Every row comes from one small tree of marks. The marks that hang from a mark follow it in brackets, in alphabetical order. Every link used is in the known rows. Which tree was each row made from?
In the rows, 128 means zero.
Known rows:
runeda{zotu{geda{femug{rugi} mavu}}}: [165  79 116 111 128 125  95 107 133 137 160  87 130 111 199 105  82 133
 161  80 141 130  77 112 113]
femug{rugi runeda{zotu{geda}}}: [112 106 119 116 138 132 103  77 144 146 189  51 156 130 144 118  86 171
 123  89 149 146 100 113 125]
rugi{geda reso}: [101 142 167 184 109 124  92 116 128  97 105  99 115 165 125 173 145 154
  75 137 159  90  99 150 149]
geda{femug{runeda} mavu}: [181  83 114 124 132 124 108 114 123 111 155  98 133  98 141 121 107 173
 184 139  85 132 126 104 106]
reso{femug}: [103 138 137 170  94 144 105 122 145 172 126 113 136 150  91 125 114 111
 109 127 103 120 133 127 137]
rugi{geda{mavu runeda{zotu}} reso}: [137  99 161 147 125  75 126 119 117 118 125  82  74 142 194 174 115 182
  97 106 162 136  60 129 164]
runeda{zotu{geda{femug}}}: [159  74 125 122 142 121 119 114 112 146 183 120 137 121 159 121 106 114
 134 102 119 115 104 108 134]
zotu{geda{mavu}}: [166  76 123 157 120 111  81 127 134 152 177  97 151 147 181 108  69 111
 144 106 106 119  75  94 137]
keti{geda{runeda{zotu}}}: [122  69 131 109 141 107 167  96 102 143 134  96 150 147 159 158 132 115
 104  79 117 162  96 112 146]
femug{rugi runeda{zotu}}: [ 92 120 129 123 137 137 126  68 150 137 143  62 140 126 130 141 115 189
 117  89 148 149 123 124 119]
zotu{geda{femug{rugi} mavu runeda}}: [180  91 117  80 113  93 104 117  81 118 149  68 144 127 194 107  84 124
 166 115 119 142  65 140 100]
reso{femug{rugi{mavu} runeda}}: [ 78 169 148 129  98 151 108 110 141 137 118  36 141 160  64 103 104 139
 126 120 131 117 138 141  94]
reso{femug{rugi{mavu}}}: [ 73 169 160 145  90 150 110 125 142 146  89  71 136 184  87 105 106 102
 106 103 138 103 123 151  98]
reso{femug{rugi{geda mavu} runeda}}: [ 80 178 176 146  79 130  95 111 143 125 105  28 123 194  65 101 116 154
 109 138 143 105 131 139 114]
runeda{zotu{geda}}: [133  83 129 144 139 116 113 109 135 167 186 102 143 148 167 127  88 118
 105  87 131 122  93 102 149]
femug{rugi{geda reso}}: [ 79 165 171 173 102 137  83  99 137  86  77  74 123 166 123 170 148 166
  68 122 190  98  95 171 133]
zotu{geda}: [140  98 131 151 121 121  93 118 125 150 171  99 166 161 148 117  87 104
 109 117 112 108  95 118 138]
reso{femug{runeda}}: [106 134 126 153 103 144 106 110 148 164 154  83 141 132  68 123 106 152
 129 144  95 136 148 115 130]
zotu{geda{femug runeda}}: [177  89 119  90 125  93 128 124  59 126 171  98 146 137 156 126 109 104
 142 141  99 126  90 136 121]
femug{runeda{zotu{geda}}}: [134  80 119 130 146 117 112  93 135 156 211  73 146 126 141 124  84 160
 122 108 123 139 106  91 149]
geda{femug}: [152 106 130 134 125 134 120 117 109 115 123 131 141 129 131 141 139 120
 135 130 100 101 128 134 113]
keti{geda{femug mavu runeda} zotu}: [214  39 139  84 131 118 136 119  76  96 141 104 124 138 164 158 126 124
 178 111  75 163 115  87 122]
keti{geda{mavu} runeda zotu}: [175  40 143 154 138 150 108 120 122 115 142 104 122 192 118 134 108 129
 170  52 104 152 115  59 132]

Which tree is each row?
[137  85 115 123 135 119  85  86 155 152 194  42 144 117 181 107  59 178
 151  77 141 156  84  94 128]
femug{rugi runeda{zotu{geda{mavu}}}}
[103 144 165 176 101 126  65 109 149  89  81  71 111 155 160 156 123 175
 100 112 182 108  75 152 130]
femug{rugi{geda{mavu} reso}}
[162  72 131 122 139  83 150 114 120 155 153 100 104 132 200 144  95 149
 129  84 115 158  78 106 143]
geda{mavu runeda{zotu}}
[ 80 173 191 187  88 133  95 147 132 114  87  77 100 188  76 143 131 123
  74 140 158  77 111 156 140]
rugi{geda mavu reso{femug}}
[ 82 163 128 139  93 156  94  93 153 151 128  57 151 134  69 119 110 163
 128 133 121 144 144 139 111]
reso{femug{rugi runeda}}
[121 133 148 113 123 143 125 116 101  90  87  89 139 155 127 120 134 111
 133 104 136  82 120 162  78]
geda{femug{rugi{mavu}}}
[134 125 185 127 111  71 145 129  79 107 110  72 109 212 142 135 128 119
  91 127 126  95  88 139 129]
rugi{geda{runeda} mavu}
[184  64 121  97 140  88 155 121  96 137 146 115  98 108 200 141 110 152
 160  96 104 149  90 113 124]
geda{femug mavu runeda{zotu}}
[ 90 165 168 157  82 102 110 130 109 128 106  77  95 167  96 165 136 147
  76 157 143 126 100 164 158]
rugi{geda{runeda} reso{femug}}
[169  91 136 111 124 154  94 112  90 103 173  87 121 185  95 118 108 137
 170  82 136 124 121 111  95]
keti{runeda zotu{geda{femug{rugi}}}}
[155  87 127  91 144  97 171 109  81 133 144 121 111 121 166 154 134 138
 127 108 111 142 109 134 126]
geda{femug runeda{zotu}}
[134 112 161 116 127  89 148 119  80  91 116 100  81 131 154 185 159 171
  94 131 162 123  92 157 143]
rugi{geda{femug runeda{zotu}} reso}
[ 73 161 152 128 135 151 111  99 121  72 104  37 139 138 101 154 126 174
 101 110 179 104 115 166  96]
femug{rugi{mavu reso} runeda}
[119 141 161 161  78  90  93 144 121 133 108  77  83 155 134 156 112 156
 106 151 138 136  79 143 156]
rugi{geda{mavu runeda} reso{femug}}
[197  64 136 121 134 137 106 134  82 111 194 115 110 181  96 121 102 125
 170  95 110 119 128  90 115]
keti{runeda zotu{geda{femug}}}
[133 126 127 136 123 150  86 114 125  81  86  98 123  98 160 156 128 159
 143 110 159 115  97 161  94]
geda{femug{rugi{reso}} mavu}
[132 122 152 148 106 113  75  89 156 112 121  42 125 161 145 114 106 194
 136 126 135 130  96 120 122]
femug{rugi{geda{mavu}} runeda}
[170 106 153 128 112  83 114 135  83  76 108  93  87 130 171 167 137 168
 134 149 137 117  74 154 133]
rugi{geda{femug mavu runeda} reso}
